What can hang from each mark:
bufusi: reva
vogak: bobas panibi
reva: bufusi panibi rininir
rininir: luzeza reva
panibi: reva vogak
bobas: vogak
pifilut: panibi
luzeza: rininir

In the rows, zero is written as 128.
Known rows, with every way that one mark hangs from another:
[rininir luzeza [reva bufusi panibi]]: [182 153 141 152 164 125 146 191 125 161 142 106  93 161 102 168 110 113
 118  48 131 133  86 123 146 168 140 129 184 100 141  89  93 114  94 113
  64 140 136 124 131 116 105 106  53  94 147 138 160 103  90 176  61 152
 138 109]
[pifilut [panibi reva [vogak bobas]]]: [ 90 140  67 159 100 146 102  94  97  82 139  96 150 162 195 115 125 149
 189 171 130 161  95 122 132 118  85 138  77 182 162 155 139 148 218 130
 221 147 153 139 143 100 123 150 180 194 106  93  83 176 156 110 135 106
 107 119]
[bufusi [reva rininir]]: [112  89 186 112 120 117 147 158 166 114  78 151 125  88 101 134 176 126
 145 152 135 114 180 146 152  80 124 151 105 121 118 136 145 139  95 114
 118  94 134 169 106  94 169 107 138  76 127 172 116 116 156  92 149 147
 124 128]
[luzeza [rininir reva]]: [131 139 129 188 164 156 125 143 156 160 120  97 103 139  47 131 123  67
 165 137 156 144 108 117 170 120 124 138 120 116 132 149 145 101 167 125
 188  92 186 122  97 140 136 126 192 129 125 161 123 149 120 126 130 113
  87 116]
[rininir [reva bufusi [panibi vogak]]]: [153 140 133 146 117 116 150 146 111 158 177 135 132 134 115 127 127 184
  88  92 113 119 126 102 127 173 111 168 160 119 144 100 126 135 135 107
  62 156 163 118 147 195 119 134 109 132 162 131 138 104 132 138  87 151
 131  96]
[vogak bobas [panibi [reva bufusi]]]: [168 101  53 106 124 161 119  76 133 152 111 113 104 144 150 161  98  95
 141 147 148 133 135 124  98 159 109 115 133 144  71 177 103 118 154 153
 153 180  60 163 130 113 145 144 171 168 128 109 130 122 124 170 146 123
 107 115]
[luzeza [rininir [reva panibi]]]: [162 153 128 201 149 165 107 149 144 170 137 126 105 156  90 114 102 115
 129 110 152 127 108 104 143 154 126 148 153 120 161 137 119 127 147  89
 170 101 156 123 125 165 137  96 163 122 147 164 155 150 123 156  96 110
 105 109]
[rininir luzeza [reva panibi]]: [159 152 130 156 159 147 132 199 130 144 133  94 114 167 127 164 117 102
 159  75 152 134  84 112 162 148 124 105 164 115 173 122 111 107 101  98
 110 126 151 132  94  65 119  89  66 114 148 155 147 122  96 164  67 145
 136  87]
[reva bufusi rininir]: [129  84 186 132 141 135 142 121 144 147  74 131 116  88  92 123 149  92
  78 137 116 102 161 124 124  95 152 125 134 102  80 108 125 113  75 164
  88 111 103 133 150 169 129 130 134 118 114 142 128 101 141 140 152 114
 135 148]
[bobas [vogak [panibi reva]]]: [185 126  40 123 140 142  56  59  75 170  91 118 158 137 155 132 123 115
 176 166 146 147 182 120 103 133 105 100  53 127  45 182 129  68 179 143
 173 176 106 138  59  83 182 110 155 146 178 112 113 139 134 126 141 172
 115 120]
[rininir luzeza]: [121 121 150 138 144 148 129 155 138 131 105  88 117 132 123 168 128  32
 206 124 130 133  96 124 163  87 132  61 113 129 130 146 120  90 104 144
 150 117 141 119  69  72 122 110 118 127 121 153 124 151 118 138 127 133
 104 119]
[pifilut [panibi reva]]: [120 141 107 171 141 137  96  80  70 141  75 109 132 164 176  89 120 135
 190 127 141 151 132 119 168 100  82 128  50 146 134 136 128  94 218 130
 222 131 159 143 109  84 152  80 147 168 146 115 103 188 145 136 128 117
 139 131]
[bufusi [reva panibi rininir]]: [140  95 176 118 106 122 136 159 163 132  95 187 135  97 139 126 155 164
 106 127 137  98 182 135 129 117 122 148 137 131 148 130 120 166  70  87
  97  96 104 165 125 119 175  79 112  80 145 177 143 122 164 119 125 143
 149 127]
[panibi reva]: [120 129 122 110 131 128 105  73 100 140  97 112 141 142 161 127 123 107
 170 139 137 133 153 122 144  94  99  99  82 132 140 171 117  78 165 139
 199 134 150 135  70  89 173  99 145 160 143 152 116 157 131 132 165 122
 123 126]
[reva bufusi panibi [rininir luzeza]]: [150 123 170 121 147 122 145 170 145 144 109 145 111 105 117 138 115 103
  72  80 109  99 123 130 112 130 173 103 189 104 124  86 106 135  31 130
  48 114  59 115 158 141  95 102  58  83 112 123 156  92 100 170 100 123
 160 157]
[rininir luzeza [reva bufusi]]: [146 137 151 144 177 124 167 180 129 150 120  81  90 156  60 177 141  68
 153  82 136 146  79 131 172 143 139 119 153  92 113  98 125  85 120 142
  77 139 160 124 106  89  93 141  82  90 138 137 129 107  87 149  95 149
 119 105]
[rininir luzeza [reva [panibi vogak]]]: [125 166 122 141 130 127 150 192 133 119 196 105 131 148 129 154 124 137
 155  87 145 148  73 123 157 163 128 118 153 138 188 118 135 130 128  93
  91 132 178 107 109 101  92 121  79 126 142 133 135 125 105 124  77 150
 126  76]
[panibi [reva bufusi] vogak]: [107 139 120  83 106  92 131  64  86 131 160 129 145 131 144 117 119 159
 131 129 102 130 144 138 113 122 113 132  87 124 109 134 140 115 182 147
 147 158 152  97 107 165 131 160 141 160 152 109 129 139 122 106 163 130
 131 134]
[rininir [reva panibi]]: [171 128 139 173 142 160 122 153 111 164 110 116 126 150 147 139 135 127
 135 103 155 122 132  86 152 141  95 135 147 129 170 137 105 103 125  99
 125 130 166 153 115 115 156  76 114 134 157 165 133 128 140 167  96 140
 125  88]
[panibi [reva bufusi rininir] [vogak bobas]]: [ 84 108 116  75 104 112 136  97 147  77 151 130 136 118 141 119 134 147
  73 169 112 122 139 142  80 131 145 134 151 138 129 131 128 151 136 161
 120 143 105 120 185 146 115 202 153 152  72  99 121 102 123 105 182  97
 130 153]
[luzeza [rininir [reva bufusi]]]: [153 138 140 184 177 139 129 139 147 177 127 100  85 133  20 129 121  84
 120 110 141 137 103 121 152 146 145 153 138  92 103 116 140 110 167 138
 140 109 165 118 128 189 115 147 175 112 134 145 140 125 117 147 109 111
 105 137]
[luzeza rininir]: [129 117 146 177 135 163 113 105 147 156 110 114 110 114  92 116 112  49
 176 158 126 118 116 112 141  87 125 101  98 123 120 158 141 115 140 140
 214  93 145 109  97 165 139 115 207 143 127 159 123 170 138 135 151  97
  78 146]
[pifilut panibi]: [135 112 131 210 130 167 110 129  89 143  62  96 124 141 152 106 142  94
 202 135 128 129 121 104 177  82  90 127  64 155 117 121 134 109 163 132
 187 113 159 151 124 119 141  78 164 162 143 140  97 166 175 141 105 118
 124 116]
[panibi reva vogak]: [ 87 142 113  84 101 106 117  67  94 111 152 126 159 130 164 112 127 148
 171 154 120 138 140 128 129  98  93 113  75 142 143 163 147 108 189 133
 190 139 173 111  81 121 153 139 160 175 146 133 109 173 141  89 175 123
 115 129]

Rows:
[105 116 176 102 140 105 157 199 189  89  91 129 111 106  81 170 159  88
 165 125 135 131 125 168 162  99 145 122 125 115 132 128 144 136  75 106
 102  87 121 151  88  48 126 115  96  51 117 162 123 117 123  95 132 157
 128 140]	[bufusi [reva [rininir luzeza]]]
[126  98 133 117  99 143 147 132 156 100 159 157 137  96 158 135 128 149
  43 152  94  92 132 111  77 141 157 137 197 148 149 103 107 186  64 132
  73 142  73 125 212 203 113 162 140 136  87 113 136  91 147 145 134 101
 123 146]	[reva bufusi [panibi [vogak bobas]] rininir]
[146 162 125 137 133 103 158 188 118 131 195 113 118 150  95 154 121 154
 112  63 115 137  83 130 136 182 145 138 172 116 155  89 127 133 119 101
  51 150 152 100 133 146  77 147  58 105 145 123 148 106  96 136  71 158
 136  93]	[rininir luzeza [reva bufusi [panibi vogak]]]
[153 106 114 130  83 153 129 119 126 125 186 127 137 113 179 153 118 137
  98 136  85  98 116 110  84 136 122 111 172 151 153 123  97 176 109 129
 102 164  97 121 184 194 121 149 159 161 119 123 146 116 159 161 115 113
  98 126]	[reva bufusi [panibi [vogak bobas]]]
[ 69 146 115 139 118 106 114  90  96  92 113 136 146 134 157  50 131 190
 127 154 142 146 140 137 140 114 111 159  68 154 129 110 167 135 191 124
 181 100 162 126 144 116 120 128 143 163 113  85  89 158 143  77 156 108
 157 138]	[pifilut [panibi [reva rininir] vogak]]
[129 103 114 137  75 175 122 128 139 109 177 122 152 120 206 153 124 121
 144 168 110 110 109  99 101 114 105 101 145 184 185 159 108 166 109 119
 153 148 121 128 159 148 142 134 171 180 117 139 126 138 161 140 131 114
  85 108]	[reva [panibi [vogak bobas]]]
[ 89 148 141  88 162 114 119 134 149 105 102 120 127 142 132 124 120  85
 145 128 145 145 118 155 140 108 152  91 134 111 136 145 130  94 106 145
 154  99 131 116  93  40 119 117  83 103  99 126 116 135  84 120 161 121
 146 149]	[panibi [reva [rininir luzeza]]]
[118 123 154  82 137 106 133  79 123 144  88 144 129 120 115 100 132 136
  82 128 128 123 166 138 109 112 149 129 126  98  98 117 125 102 125 160
 123 121 110 133 135 140 144 128 114 124 123 128 127 111 106 132 172 110
 162 166]	[panibi [reva bufusi rininir]]
[178 128  71 102 155 112  82  64  95 166  76 154 137 113 104 112 131 147
  77 159 133 131 193 141  75 154 163 132  95  93   4 128 137  91 141 158
  94 170  57 133 114 123 155 136 123 107 149  87 125  96 106 126 147 160
 155 155]	[bobas [vogak [panibi [reva bufusi rininir]]]]
[188 126 144 165 151 144 134 153 104 186 121 119 110 153 117 136 128 144
  99  76 129 117 142  98 142 160 120 155 163 105 137  98 104 112 119 114
  80 146 146 143 148 163 134  99  96 120 172 149 148 102 127 176  84 136
 140 108]	[rininir [reva bufusi panibi]]
[140 101 109 123  65 134 134 161 157  86 184 151 146 123 188 176 144 163
 163 154 112 120 135 133 108 130  85 132 140 182 186 159 121 195 130  74
 132 150 119 156 139 120 153 141 160 124 136 155 134 137 181 111 112 145
  87 105]	[bufusi [reva [panibi [vogak bobas]]]]
[136 130 169 112 117 100 143 203 176 118 114 163 118 117 127 153 143 140
 133 101 137 114 131 162 144 126 143 120 164 119 158 111 122 160  54  87
  88  91  96 149 115  72 135  89  59  47 128 161 145 120 126 131 101 155
 144 135]	[bufusi [reva panibi [rininir luzeza]]]
[147 147  63 103 164 118  83 113 115 132  89 128 138 133 119 140 123 104
 144 162 159 157 147 150  99 144 171  90  95 101  42 151 142  85 123 141
 119 140  74 119  77  31 133 127  90 105 125  90 114 111  83 115 128 162
 149 146]	[bobas [vogak [panibi [reva [rininir luzeza]]]]]
[140 124 135 119  68 100 133 141 133 123 168 168 154 105 163 137 143 186
 167 124 111 111 159 138 130 131  86 147 107 153 161 145 140 177 133  74
 123 139 151 129 106 146 160 114 137 114 173 156 141 147 174  98 115 169
 114 105]	[bufusi [reva [panibi vogak]]]
[144  99  80  92 135 160 125  86 159 134  96 136 104 121 129 135 109 111
  77 166 159 128 156 126  80 155 140 134 157 136  65 158 115 137 113 167
 122 148  40 172 163 117 136 150 162 143  97  98 127 100 125 150 163 112
 137 131]	[vogak bobas [panibi [reva bufusi rininir]]]
[ 98 124 130 111 112 156 141 178 184  56 177 132 133 114 173 153 129 109
 112 151 117 120  82 135 101 125 165  86 196 158 187 127 117 177  46 119
  96 122  83 113 171 105  92 144 112 123  68 113 127 114 122 131 123 109
 123 125]	[reva [panibi [vogak bobas]] [rininir luzeza]]
[ 74 163 135  59 133  65 158 116 135  90 159 135 137 117  98 115 119 148
 112 115 101 137 111 167 109 133 169 114 137  99 114 107 143 130 130 155
  94 124 119  91 129 124  81 180  81 102 103  90 126 115  79  90 155 126
 160 159]	[panibi [reva bufusi [rininir luzeza]] vogak]
[ 57 131 140  76 107 111 139  79 126  89 130 151 162 112 149  82 130 160
 110 165 133 128 158 140 117  99 131 124 101 134 136 153 159 125 137 145
 163 102 150 111 119 125 141 152 136 153 111 123 100 141 128  77 189 119
 139 140]	[panibi [reva rininir] vogak]
[ 86 129 147  68 118  79 148  83 119 114 138 160 150 109 114  83 131 180
  73 139 108 128 161 144  98 119 143 145 116 115 104 115 142 129 145 155
 114 125 130 106 142 173 122 169 128 134 115 103 123 119 123  85 180 116
 155 157]	[panibi [reva bufusi rininir] vogak]
[115 116 173 116 158 119 153 162 158 120  91 124  95 101  79 150 135  58
 108 109 117 114 108 138 139 103 178  91 162  90  96  98 125 107  57 158
  70 105  98 113 131 122  92 135  86  93 101 125 137  97 102 140 133 123
 145 153]	[reva bufusi [rininir luzeza]]
[105 154  96 150 117  93 121  82  55 131 135 122 142 144 151  80 120 189
 146 115 105 152 120 140 144 138  98 162  52 138 106  98 142 125 230 136
 167 154 150 119 140 173 110 144 146 169 148  80 109 164 136 109 120 125
 147 143]	[pifilut [panibi [reva bufusi] vogak]]
[ 63 133  89 141 118 139 120 106 118  53 122 119 143 143 182  89 138 170
 134 189 138 157 107 134 126 116 117 153 105 177 155 125 144 154 180 132
 188 114 137 149 182  98 116 155 169 176  78  86  82 152 149  93 151  90
 135 141]	[pifilut [panibi [reva rininir] [vogak bobas]]]
[150 162 115 175 129 111 141 140 130 170 200 140 113 137  66 106 100 169
  84  95 120 123 101 119 123 184 139 176 158 113 145  97 133 161 163  96
 113 125 157  92 153 236 102 156 158 118 149 119 167 128 113 128  90 118
 116 124]	[luzeza [rininir [reva bufusi [panibi vogak]]]]
[129 112 162 119  94 115 150 123 124 134 147 170 142  86 130  91 124 179
  44 121  99  91 156 117  93 131 151 142 156 129 124  93 126 162  70 126
  66 123  95 110 183 221 113 137 113 129 119 117 141  89 148 125 136 117
 154 149]	[reva bufusi [panibi vogak] rininir]
